Each row was made from one walk, in order. Every step used is in the known rows, and no mark comes twice. Write each row's walk.
Known rows
Z -> P -> E: [  4  -7 -34 -51 -84  36 -45 -26 -32  13  21  14  12 -30  19  37   1  -1
 -20  -5 -36  38 -29  13 -10 -35 -13  -1  -7  16]
D -> Y: [-19  25  35   4 -45  -6 -14  12  25  -4 -15  18   3 -34 -19  -9 -18   5
 -24 -12  -3  10 -14  -8  13  11  -5  26   5  32]
E -> Y -> B -> P -> D -> J: [ 33   4  14   7  22   3  27 -19  -1  11 -30 -18 -11 -30  12   4   0  12
 -45  19  13   8  -5   6 -20   7 -13  19 -20  21]
Y -> Z -> N: [-10  -6  -5 -59 -71  20 -63  -7  -4  -3  -6   8 -20 -16  39 -24  -5   7
  -6  13  -8  16 -16 -38 -25 -14   3  29  -5   0]
E -> Y -> Z -> N -> D -> J -> B -> P: [ 10   3  -1   6  21  -8  -7   2  12   7 -33 -17 -10   7  28 -41   8   3
 -16  26  15  -6  25 -23 -28  20  -3  14  -4  12]
E -> J -> B -> P -> D -> Y: [  6  33  23  39   5 -23  13  -5  17   1  -6   5   2 -20  -5 -10 -10  17
 -23 -10   4  10  -2 -11   4  10   8  42 -10  47]
Z -> N -> B -> P -> E -> J: [ 17  13 -28 -10  18  23 -55 -30 -13  -1  15 -31  19 -15  17  48 -15  -9
 -20  12  -7 -21 -14   2   4 -41  -8  32  -6  -5]
Y -> B: [-26 -13  51   2 -44  26 -24 -15   2   2 -30   8 -16 -18  11  -2   8 -20
 -37  19  12 -11 -18 -49   2  22 -16  14  29  -5]
Y -> B -> P: [-23 -26  12  12 -27  14 -27 -10  -4   7 -42  -2  -8  15  30  -6  19  -5
 -18  12  -2 -21  12 -40 -13  15 -16  -7  31   0]
P -> D -> Y -> Z: [ -5   8  43  -9 -40  -4  12   2  39 -12  18  24 -30 -30  23  -8 -22  24
  -8 -13  -9  37  -1 -37   8  20  22  19   2  36]
D -> Y -> Z -> N: [-16  10  -1 -46 -60  10 -59   1   5 -10 -13  12 -11 -19  30 -43  -3   7
  -3   4  -4  23 -20 -37 -27  -5  10  34  -3   5]
B -> P -> E -> J -> D: [ 37   3 -19   1  -2   4  18 -32  -3  22 -15 -16  -3 -44   8  50 -22   9
 -33   9  -2 -10 -15  11  22 -25  -1  14 -25  34]
Y -> B -> P -> D: [  2 -19  10  22 -33  -3  15 -31 -14  11   4   7 -23  -2  34  20   3  22
 -32   4  -8   4   5 -21  -2   1  -8  22 -12  30]
J -> D -> Y -> B -> P -> E: [-16 -18 -30   6 -36  22 -16 -31 -19   6  -7  10   6  -7  26  18   4   1
 -21   1 -32  18  -8  -9  -8 -14   5   1  -4   1]
J -> B -> P -> D -> Y -> Z -> N -> E: [-19  17 -21 -53 -38  26 -30  -6   2 -12  23  -7 -20   5  46  -2  -5  25
  -2  18   8  34   2 -17  -5 -17   6  23 -33  16]
N -> B -> P -> D -> J -> E -> Y: [ 13  18   1  28 -10 -13  35  -6   6 -26   0 -17  24 -10 -27  -1 -43   6
 -23   8  -7  10   2  43  21   6  -8  28 -17  21]
P -> B: [-16  15  33  10 -36  -7  -1  -9  16   2   8  43 -16  -7 -14  20  -8   6
 -29  33  11   7  -9 -31  25  21 -16  38  -4  19]
E -> J: [ 21  22  29 -13   5  16 -31 -12  14   7  -5 -27   2 -41  -7  55 -29 -14
 -25   9   7 -30 -20  -5  31 -20 -19  32   4  20]
B -> P -> E -> Y -> Z -> N -> D: [-11   1 -29 -28 -36 -11 -17 -19  -6  -5  24  -7 -16 -15  50  -1 -25   5
 -19  15   1  10   1   1   4 -16 -11  27 -56  19]
P -> E: [ -8 -15 -17 -33 -74  35 -34 -28 -17   7  34  15  -2 -29  11  59 -24   1
 -27   0 -47  24 -17   9  14 -35  -8  16 -16   3]
Z -> J: [ 10   6 -14 -15 -25  19 -34  -6   4   5 -53  -1  -2 -42  13  11   6  10
 -25   5  -3 -13 -32 -23  -5  -5 -25   4  10  11]
Z -> P -> E -> J -> D: [ 44  13 -17 -13 -15   7  13 -31  -8  24 -14 -12   1 -55   4  44 -16   5
 -35   7   5   1 -30  14  18 -24  -4  14 -23  41]
N -> B -> P: [-11 -21   5  17 -20  -4 -22  -2   8   0   2  -2  -7  20  18   3   1  19
 -29  14   8 -30  33 -20  -3  10 -18   3  23   5]
Z -> P -> D -> N: [ 11  21 -18 -70 -72 -26  10 -13 -26  24   3   6  15 -55  29 -13  11  28
 -27  19   5  38 -27   1 -25 -21  -3  34 -39  16]
E -> Y -> B: [-30   8  63  21 -37  14  -3  -2   0 -27 -26   9   5 -18  -1 -24  -7 -40
 -26   5  15 -11 -22 -25  13  31 -16  23  22   2]
Y -> B -> P -> E -> J -> D: [ 30   1 -12  10   6   8  17 -35  -5  19 -25 -16  -4 -40  12  40 -12   0
 -35  14   6 -12 -19  -3  17 -15   0  13 -16  25]

Which walk is each row?
[-28  -9  11  29  -8  -5 -13  -7   7   4 -41  -3  -4  10  27 -21  15  -1
 -22   9  10 -17  11 -36  -9  23 -12  -1  16  12] | N -> D -> Y -> B -> P
[  3   5  28 -18 -33   8  16   6  36 -25   3  -2  -7 -22   3  -5 -42   3
   3   1 -17  29   0  -5  17  18  13   8   6  16] | D -> J -> E -> Y -> Z
[-10  18 -12   5 -36 -13  23  -3 -17 -29  19   6  34 -19   5 -10 -29 -12
 -15  -5 -12  10  -5  35  11  -8  -1  26 -25   9] | J -> D -> N -> B -> P -> E -> Y
[ -5  13 -17  -8   6  -2  -8   9   9  -5 -38 -11   7   6  37 -39  18   9
   5  18   7  -2  14 -31 -22  15   2   2   9   2] | D -> N -> E -> Y -> Z -> J -> B -> P
[-14  15   6  14 -39   6   2   0 -12 -28  18  10  26  -7  -3  -2 -31 -26
  -6 -12 -28   8  -3  27  16  -4  -6  26 -10  16] | J -> B -> P -> E -> Y
[-13  -3  20 -16 -45  14   1   4  18 -32  27  15  -6 -12  30  -1 -32  -8
  11 -15 -30  25   5 -11  12   7  14   4   5  14] | B -> P -> E -> Y -> Z
[  4  12  12 -29 -35 -27   9  -7   3  -3  38   8  -2 -27  26 -24   5  33
 -43  29  37  16   3 -25 -17  11   2  35  -7  -2] | Y -> Z -> P -> D -> N -> B
[  1  38  15  27   6 -14  14  -5  18  -4   4  -1   1 -16   1   1 -12  21
 -20  -7   8  15  -1  -4  11   4   5  37 -19  47] | N -> E -> J -> B -> P -> D -> Y
[-14  -3  24  -6 -34   9   3   4  22 -38  38  15  -6  -6  29  -7 -31  -4
   3 -10 -17  19  12 -14  11  14  14   8  10   7] | N -> B -> P -> E -> Y -> Z
[ -5  26  12  -2 -41 -10   5  -4  12 -12   2  40   5   1  -5 -18   4   5
  -2  23  13  39 -17 -24   7  31  -2  17   7  30] | J -> E -> Y -> Z -> P -> B
[-24  10  53  31 -27   4   2 -15   7  -7 -24  16 -10 -24   5 -22   8  -7
 -39   3  16  10 -24 -44  -1  30  -1  31  13  16] | P -> D -> Y -> B
[ 22  -9 -23 -22 -31  18  -6 -23  14  23 -29 -27   2 -26 -29  40 -30  28
 -34  33 -27  24  -8  18  11 -13  -9   9  -8   6] | D -> J -> E
[-14  18  14  -3 -61  13   1  -3 -12 -32  30  14  24 -29 -10  18 -45 -27
 -12 -18 -31  15 -19  38  30 -14 -11  30 -19  18] | P -> E -> Y
[-10  17  14  10 -61  -3  14   2   6 -29   3  -2  27 -16 -35   8 -54 -11
  -8  -5 -27  11 -11  38  42   0 -11  28  -9  25] | J -> E -> Y
[-27 -12  21  26 -22   6 -11  -1  -5 -13 -38  -2   7  15  21 -22   8 -20
 -11   2   0 -23   9 -24  -5  21 -16   0  26   5] | E -> Y -> B -> P
[-23   6 -18 -84 -65  43 -48  -5   0 -11  26  -9 -22  -7  44  25 -16  15
  -5  21   2  25  -8 -10   7 -29  -9  14 -30   5] | Y -> Z -> N -> E
[  6  14 -11 -60 -61 -28  26  -6  -6  28 -25   3   7 -64  14 -12  -4  24
 -33  30  11  17 -20  -3  -7 -12   2  28 -36   6] | J -> D -> N
[ -9   5 -22 -19 -26 -13 -15 -17  -2  -3  22  -7 -17 -11  47 -14 -20   3
 -20  22   7  10   5  -8   0  -7  -6  34 -52  18] | J -> B -> P -> E -> Y -> Z -> N -> D
[-14   9  39 -14 -30 -10   6   7  49  -9  13  14 -30 -31  25  -9 -27  16
 -11  -3   4  25   4 -35  16  24  12  11  -5  33] | N -> D -> Y -> Z
[-14 -18 -43 -22 -42  13 -29 -24 -22   4  32   5  13  -4  29  28  -3  14
 -25  13 -29  13   7   2 -10 -29  -2  12 -10 -17] | D -> N -> B -> P -> E
[  5  44  12  -8  -6  -9  10  -5  21  -5  -1  30  -4 -13   6  -8  13  11
  -9  26  40  33 -22 -32   7  26   1  16  -4  41] | N -> E -> J -> D -> Y -> Z -> P -> B
[ 22  -4 -45 -28 -23   5  -7 -31   7  26 -24 -36  -2 -27 -13  32 -31  31
 -40  44 -14  24  -9  23   7 -20 -13  19 -38   8] | Z -> N -> D -> J -> E
[  9  42  -2 -62   6  20 -24 -10   8   2  11 -43  14 -45  12  59 -25  -2
 -16  26  21 -10 -22   9  31 -38 -15  30 -27   5] | D -> N -> E -> J
[-11   6  52 -18 -49   6   8  15  33 -32  16  16 -15 -23  17 -10 -37  -9
   4 -12 -10  15   1 -19  20  22   7  12  11  23] | E -> Y -> Z
[ 41  -3   4  -1  22  -1  19 -21   6  22 -11 -19 -22 -27  12  20  -2  33
 -56  26  16   5   8   5 -20   1 -15  19 -20  20] | N -> B -> P -> D -> J
[  2   1 -13  18  13 -14 -24  -4   9  -7 -15 -12  -1  14  29 -30   7  20
 -19  14  24 -23  21 -28 -20   8   2  15  12   7] | E -> J -> D -> Y -> Z -> N -> B -> P
[-29 -10  16  26 -16   5 -23  -3   4   0 -49   2   1  12  21 -25  20  -4
 -15   4   2 -15   8 -40 -15  22  -8  -3  32   6] | D -> Y -> B -> P
[ -2  18   4  11 -17   9   6  -1  -9 -24   6   1  26 -15  -4  -4 -27 -24
 -12  -5 -22  11  -4  30   6  -3  -7  24 -13  13] | D -> J -> B -> P -> E -> Y
[ 25   6   0 -14 -65  -6  25 -21  -9  -2  26  11  -8 -25  21   8 -13  26
 -13 -10 -13  47 -15   6   1  -3   3  17 -20  56] | J -> E -> Y -> Z -> P -> D
[-23   9  26  28 -28  16  -2 -12  -1 -27 -46  -4  18 -15  -7 -23  -6 -28
 -20  11   4  -3 -30 -20  11  26 -11  17  22  -4] | Z -> J -> E -> Y -> B
